Every row comes from one small tree of marks. The marks that hang from a mark follow it in brackets, in the order of their numbers. Every link used is in the known rows. Which tree was each row made from?
Known rows
K_687(K_708(K_676(K_978))): [-10  -8  -5 -17 -32  57   5  -6 -23  21 -33  12 -31  45 -22   9 -22  29
  19  28  -6   3  -8  -6  29  47  -4 -44 -21   1 -42   2  13  -5  36  -5
 -17  64   8  30 -30 -15   0 -39]
K_978(K_246 K_364 K_676(K_708(K_687))): [-53  16  20 -44 -33  17  40 -34  22 -26  25 -40 -46  10 -52 -20 -62  11
 -20   3 -59 -42   6  45  38 -15  -5  10  52 -41 -30 -31  23  14  11 -21
  72  33  16  16  81 -78  14 -24]
K_708(K_676): [ 10 -13   2   7 -17  18  -2   4 -19  11 -11   8  -3  20  -6   0  -8  20
   6  26  -3   7 -10  -5  19  19 -15 -23  -1   8 -18   9  22  -3  22   4
 -20  29  -7  -4 -38   2 -10 -14]
K_215(K_687): [ -7   2  11 -25 -29  23   0  -5   5   1 -27  22 -21  32 -10  10 -11 -23
   0  -2 -16 -12   2 -11   9  15  10 -10 -19  -9 -11   2  -8  29  -6  10
 -25  11  13   2  -8  14   4 -12]
K_246(K_63): [ -2   8 -18  -7  -8 -14 -18   0   6  32  -5 -18  -2   8 -15  -2  -8   4
   0 -16   5  25  10  -5   7  -9 -21  -1   7  -9  24 -12  -4 -17  12  -7
   1 -22 -28   6  12  -4   9  -9]
K_272(K_63(K_246(K_978(K_364 K_676(K_135 K_708))))): [ 12  23 -12  -8   8  22 -10   7  33   9  22 -45   0  -7 -35  16 -17   0
  -2  14 -45  34  14 -32 -42 -32 -13  15  33  20 -46  -2   5 -30  45  -5
  23  40 -29 -16  44 -53  20 -40]
K_63(K_246(K_978(K_676(K_708))) K_272): [  9  34 -10  -7   1  -1 -37  17  26   4   8 -48  14   5 -51   4 -14  -7
  10  -5 -33  57  38 -37 -30 -72 -42   7  20  18 -31  -5  -7 -51  46 -19
  13  28 -49 -28  29 -37  13 -45]
K_63(K_246 K_272): [ 10  15 -29   1   3  -6 -30  18  15  10  -6 -33  14  17 -25  14   7  -3
   5 -12  -4  67  20 -58 -15 -30 -36  -1   2  23 -12 -16   9 -51  42 -23
 -25  12 -46 -29 -18 -16   4 -21]
K_364(K_978(K_246(K_63) K_676)): [-64   6  -8 -37 -62 -11   6 -27  -2   5  24 -71  -5  -1 -35  -5 -25  16
 -31 -29   2  -7   6  25   6 -40 -11  13  33 -45  27  -7  -9   3   5 -23
  75 -15 -27  19  41 -48  36 -32]
K_499(K_364(K_978(K_246(K_63(K_272)) K_676))): [-58  -9  -2 -35 -56  -7  -6 -11 -12   0  14 -85  -1   0 -42 -32 -31   5
 -30 -33  17   3 -26   0  21 -62 -12  17  37 -30  36  -6 -10 -29  32 -29
  66  18 -38  14  14 -81  12 -20]
K_687(K_708(K_676(K_135 K_978(K_246 K_364)))): [-22 -20 -15 -14 -33  85  21 -19 -15  13 -16  -8 -48  33 -42  16 -28  38
   0  36 -15   2 -15  13  46  61   3 -52  -4 -22 -43  -6  31 -12  36 -23
   8  76  10  42   7 -51  13 -63]
K_215(K_687(K_708(K_676(K_135 K_978)))): [  2 -16   6 -33 -42  90   2 -15 -19  20 -53  31 -45  61 -34  25 -32   5
  18  33 -24 -14  -7  -5  25  69  19 -54 -36 -12 -44   3   3  24  26  -9
 -34  64  24  23 -21   6   8 -62]
K_676(K_135 K_978): [ 17 -12 -17  19   9  78   5 -22  -8   2   5  -3 -14   2 -25  -1 -13  13
   3  28 -12  -7 -24  16  -7  68  28 -22   6  -8 -15   5   2 -21   6 -37
  30  51  34  15  27 -29  15 -57]
K_978(K_246(K_63) K_364 K_676): [-59  26 -21 -28 -42  -9  25 -20  30  -5  38 -61 -26  -8 -40 -22 -26  16
 -37 -25 -27  11  10  24  41 -16 -11  15  54 -44  -1 -25  17  -4 -22 -21
  67  11 -25  21  77 -95  36 -18]
K_978(K_246(K_63) K_364 K_676(K_135 K_708(K_687))): [-34   9   4 -34 -29  42  28 -43  26   2  21 -57 -52  14 -78 -10 -66  15
 -18   6 -59 -29   8  55  36   3  -3   0  62 -55 -11 -36  18  -3  19 -40
  84  25   8  20 107 -81  31 -66]
K_499(K_364(K_978(K_676))): [-28 -11  26 -20 -38   5   8  -9 -21 -18  14 -55  13  -8 -12 -28 -21   8
 -22 -14  13 -37 -48  10   0 -45  15  11  27 -17  16  13  -5   4  19 -10
  58  24   1   9  -3 -61   3  -5]
K_499(K_364(K_978(K_246(K_63) K_676(K_135)))): [-44 -17   3 -29 -45  16   0 -18 -15   0  18 -76  -5  -7 -41 -26 -33   8
 -29 -21   9 -20 -37  20  17 -37  10   2  39 -39  37   6 -13  -7  23 -30
  76  18 -19  23  23 -70  23 -38]
K_676(K_135 K_708(K_687) K_978(K_246 K_364)): [-25 -18   3  -9  -7  98  36 -57   8  -6   9 -15 -58  26 -81  -3 -69  17
  -7  37 -46 -40 -16  49  29  55  14 -23  33 -40 -26 -21  29 -27  57 -48
  70  72  48  35  87 -71   6 -77]
K_63(K_272): [  6   2 -18  -1   0  -1 -17   4   3  -2  -6 -25  11   5 -22   2   0   1
   9   3   7  39  10 -21  -5 -12 -24  10  -1   4  -5 -20   3 -40  15 -21
 -14   5 -26 -17  -2 -19  -9  -2]
K_246(K_63 K_978(K_364 K_676(K_708(K_687)))): [-18  44  20 -22 -18   3   1 -22  28  14  27 -51 -19 -14 -63 -11 -46   8
 -15 -12 -34   0  27  33   4 -63 -29   0  40 -36  -7 -10   4 -11  30   5
  53  17 -14  12  85 -64  15 -35]
K_135(K_676(K_708 K_978)): [ 30   0   7  21   4  62  12 -38  -2  -4 -15  40 -20  20 -30  -4 -30  -8
   8  36 -15 -18 -25  13 -26  40   3   0   0   8   3 -17  -2 -38  34 -22
  58  65  42  20  57 -15  -2 -54]
K_63(K_246(K_978(K_364 K_676(K_135))) K_272): [ 12  34 -22   3   7  14 -20   9  37  -2  31 -67  12 -19 -49  12   3   7
 -17  -7 -29  63  22 -29 -18 -54 -29  -4  28   3 -37 -12  16 -50  29 -19
  20  42 -38 -24  43 -74  25 -50]
K_978(K_246 K_364 K_676(K_708)): [-51  11   2 -30 -30  15  41 -25  25 -35  30 -45 -27   6 -39 -19 -48   6
 -22   5 -51 -31   9  41  29 -15   2  26  56 -36 -26 -22  25  -1 -10 -26
  83  29   1  14  90 -88  20 -15]
K_687(K_708): [-10   1   5 -29 -13  21   2   0  -8   9 -27   3 -19  22 -10  19 -10   9
  14   7  -2  -7  12  -1  15   7   2 -21 -17  -6 -16  -6  -4   9  18   1
 -13  11  -2  19  -6   3   6 -16]
K_499(K_364): [ -7 -14  12  -4  -9  -1   0   5 -13  -5  -1 -15  -1  -1  -1 -27 -12  -7
  -5 -12  11 -14 -38  -9  17 -22   7   1  11   1  16  14  -7 -10  21   0
  13  23  -4   8 -19 -34 -14   7]
K_135(K_676(K_978)): [ 22   5  -2  25  -1  49   7 -29   0   3  -1  34 -20   2 -16  -6  -4   2
  -8  19   2   4 -29   2 -19  42   9 -10  -8   5  12 -13  -4 -27  12 -14
  39  67  39  23  34 -23  11 -47]

Write each row's tree
[ 17  27  21  -8   9  25 -20   0  25  12  10 -21 -10   4 -48   9 -29  -4
   1  -2 -53  -5  23   0 -23 -42 -13 -26  18   4 -29  10 -13   3  47  -5
  21  30  -5 -12  34 -12  23 -71] | K_63(K_246(K_978(K_676(K_135 K_708(K_687)))))
[  3  35  -2   8   4  17  -5   5  34  -3  36 -42   1 -22 -28   9   1   6
 -22 -10 -40  24  12  -7 -15 -41  -8 -17  27  -6 -31  10  17  -7  11   0
  26  35 -16  -8  45 -55  34 -47] | K_63(K_246(K_978(K_364 K_676(K_135))))
[ 25  28   5 -10   5  22 -36   3  26  14   4 -48  -1   9 -69  12 -29  -2
   9   1 -39  38  35 -23 -27 -55 -33 -15  16   8 -30 -11  -8 -39  64 -25
  11  34 -32 -28  31 -28  11 -67] | K_63(K_246(K_978(K_676(K_135 K_708(K_687)))) K_272)
[-57 -26   8 -22 -43  -4   9 -16 -24 -10  13 -55  -6   0 -20 -21 -16   2
 -32 -27  25 -16 -36   5  27 -54   1   5  21 -29  36  17  -1 -15  36 -12
  54  14 -20  22   0 -57   4 -11] | K_499(K_364(K_978(K_246)))
[-27 -12  -6 -17 -14  90  24 -62  11  16   8 -27 -59  28 -90  -5 -71  18
  -7  20 -43 -25 -11  48  36  50   1 -24  40 -48 -10 -23  26 -38  66 -53
  71  60  32  40  94 -77  11 -83] | K_676(K_135 K_708(K_687) K_978(K_246(K_63) K_364))
[ -27    6  -25  -23  -24   38   15  -26   27  -10   25  -79  -27    7
  -77   -5  -52   11   -9   11  -46    7   17   34   26   -3  -13   18
   64  -44   -9  -43   24  -44   11  -58   88   20  -19   10  113 -103
   27  -58] | K_978(K_246(K_63(K_272)) K_364 K_676(K_135 K_708))
[-42  -8  16 -47 -48  28   5 -42  -3   6   9 -67 -22  16 -69   3 -59  20
 -16  -5 -18 -43   5  51   3 -23  -1   0  38 -55  17 -13  -6   6  39 -42
  91  -3  -5  22  67 -38  31 -67] | K_364(K_978(K_246(K_63) K_676(K_135 K_708(K_687))))
[ -5  44 -17   1  -1  -5 -20  14  36  -7  31 -66  12 -12 -44   5   3   5
 -17 -15 -26  70  25 -38 -14 -72 -42   2  24   6 -36 -12  16 -49  28  -9
  14  36 -50 -25  31 -73  20 -30] | K_63(K_246(K_978(K_364 K_676)) K_272)
[-15  -6  19 -39 -19  44   7 -28   7  -6   0 -23 -44  18 -60  -9 -67   1
   3  21 -57 -58  15  48  14  16  18 -10  36 -30 -15 -16 -14  25  19 -38
  69  21  21   7  65 -24  19 -71] | K_978(K_246 K_676(K_135 K_708(K_687)))
[-40  -9  -6 -34 -43  25   7 -32  -4  -4  13 -71  -6   8 -59   3 -49  14
 -16  -1 -14 -30  10  46  -5 -24   1  13  41 -47  19 -11  -2  -9  25 -43
 100 -12 -14  15  69 -42  36 -62] | K_364(K_978(K_246(K_63) K_676(K_135 K_708)))
[  6  28  18  -5   4  27  -2  -4  35  -1  25 -35 -13  -5 -52  10 -27   5
 -14  -3 -54   3  15   5 -11 -44 -15 -23  27  -8 -38   4  14  -2  41  -3
  31  41   0  -6  53 -45  22 -57] | K_63(K_246(K_978(K_364 K_676(K_135 K_708(K_687)))))
[-25  31 -16   4  -8 -13  -5 -10  25  24  36 -44  -8 -29 -39   2   0   7
 -29 -27  -1  43  19  10  13 -59 -34   0  22 -28  11  -1  15 -34  18  17
  23   1 -35  19  58 -56  18 -15] | K_246(K_63 K_978(K_364))
[ -1  20 -21  -8   1 -15 -29  18  26  30  13 -27   1  -5 -18  14  10  -6
  -5  -9 -16  58  18 -56 -35 -42 -26   9   6  32 -27   8 -12 -29  51  13
 -18  20 -48 -15  -4 -18  11 -16] | K_272(K_63(K_246(K_978)))
[ -5 -11   3 -28 -44  94  16 -20  -8  12 -41  20 -44  59 -37  25 -29  13
   9  31 -29 -14 -17   1  36  66  17 -50 -24 -22 -51   0  26  20  22  -6
 -24  74  28  29  -6 -25   9 -53] | K_215(K_687(K_708(K_676(K_135 K_978(K_364)))))
[-21  -2   7 -35 -53  74  18 -17  -8  12 -41  20 -41  59 -30  20 -30  11
   6  22 -19  -8 -13  -8  40  50   4 -44 -24 -18 -50  -2  24  21  20   6
 -31  72  20  27 -15 -24   5 -33] | K_215(K_687(K_708(K_676(K_978(K_364)))))
[ 27   2  26   6   0  66  11 -44   0   7 -18  43 -39  26 -44  -5 -41   0
   8  34 -20 -31 -25  18 -15  36   1 -16  -3   2   3 -23  -2 -22  55 -18
  48  72  56  20  47  -9  -7 -61] | K_135(K_676(K_708(K_687) K_978))
[-22   0  -7 -21 -19  31   5 -12  10 -12  18 -31 -24  -5 -31 -11 -26   0
 -13   7 -34 -23   8  30  13  19  27  -2  33 -27  -9  -7 -17  16 -25 -37
  60  14   5  10  51 -34  36 -58] | K_978(K_246 K_676(K_135))
[ -9  42  -1   0  -6  -5  -1   9  34  -9  37 -38   1 -19 -24   0   0   5
 -27 -22 -35  33  16 -15 -12 -59 -18  -7  23  -1 -32   7  13  -8  13   9
  21  32 -25  -6  36 -54  28 -25] | K_63(K_246(K_978(K_364 K_676)))
[-15 -18   4  -1 -26  84  26 -43  -9  20   9  -5 -61  33 -59  -6 -42  44
 -22  38 -24  -9 -35  26  53  68  -1 -63  15 -30 -35  -8  40  -4  54 -27
  15  91  36  29   3 -55  -1 -70] | K_708(K_676(K_135 K_978(K_246 K_364)) K_687)
[ -36   10  -34  -17  -26   23   11  -21   30   -3   37  -82  -25   -8
  -59   -9  -25   17  -29   -6  -32   27    7   21   32    1  -10   12
   57  -46   -7  -41   18  -30  -11  -47   69   21  -24   14   86 -106
   39  -53] | K_978(K_246(K_63(K_272)) K_364 K_676(K_135))
[-19 -15  -3 -37 -55  87   5 -21 -14  20 -47  21 -54  64 -45  19 -36   0
   8  24 -25 -13  -5  -3  42  63  14 -54 -30 -18 -40   2   2  21  24 -12
 -23  66  17  35 -13  -4  14 -69] | K_215(K_687(K_708(K_676(K_135 K_978(K_246)))))
[ 14  31 -15   0  10  23 -17   6  36  -7  24 -66  10  -8 -60  11 -16   3
  -4   5 -39  49  27 -22 -21 -57 -32   1  32   3 -39 -11  17 -55  46 -25
  30  42 -34 -25  56 -71  17 -54] | K_63(K_246(K_978(K_364 K_676(K_135 K_708))) K_272)
[-18  43   5 -13 -16  -1  -2 -12  27   6  30 -56  -6 -18 -52  -9 -31   4
 -12 -11 -34  13  26  27  -3 -61 -26  14  44 -31  -6  -6   7 -22  12   5
  62   9 -23   9  93 -71  21 -28] | K_246(K_63 K_978(K_364 K_676(K_708)))
[-25 -14 -25 -16 -35  82  14 -24 -14  28 -19 -18 -49  40 -49  13 -31  38
   0  29 -12  19 -10  12  47  59  -6 -50   0 -25 -29 -11  27 -24  43 -26
   9  65  -2  40  13 -52  17 -69] | K_687(K_708(K_676(K_135 K_978(K_246(K_63) K_364))))
[ 27 -20  -5  11  17  96   9 -31  -7  -6 -14   4 -15  19 -42   1 -47   1
  27  48 -33 -39 -17  29 -14  65  27  -7  14  -1 -20   1   7 -33  36 -47
  53  51  44  12  56 -22   3 -68] | K_676(K_135 K_708 K_978)
[ 25 -18 -11  26  -7  82   5 -15 -22  14  -6   8 -12  19 -23  -3 -19  26
   9  49 -13   2 -30   6   9  76  11 -40   3   3 -34  11  22 -17  24 -27
   8  71  22   5 -14 -24   3 -59] | K_708(K_676(K_135 K_978))
[ -9  -7  14 -44 -48  52   1  -3 -16  19 -57  30 -37  62 -22  26 -26   4
  19  17 -19 -11   0 -13  30  35   2 -44 -35  -9 -40   1   4  33  22  11
 -49  41   6  15 -36  21   0 -32] | K_215(K_687(K_708(K_676)))
[  8 -19  -3 -12 -17  86   6 -10 -26  20 -33   9 -32  39 -29  17 -27  31
  21  43 -12  -4 -14   4  24  71   9 -55 -18  -3 -42   1  16  -6  38 -20
 -13  69  15  24 -19 -13   7 -64] | K_687(K_708(K_676(K_135 K_978)))
[-23  48 -18  -8 -16 -13 -15  -5  32  12  37 -77   4 -28 -57  -8  -9  12
 -20 -23 -14  57  25   1   0 -69 -43  12  36 -28  -6 -19   7 -46   6  -4
  38  18 -47  -2  73 -86  23 -23] | K_246(K_63(K_272) K_978(K_364 K_676))
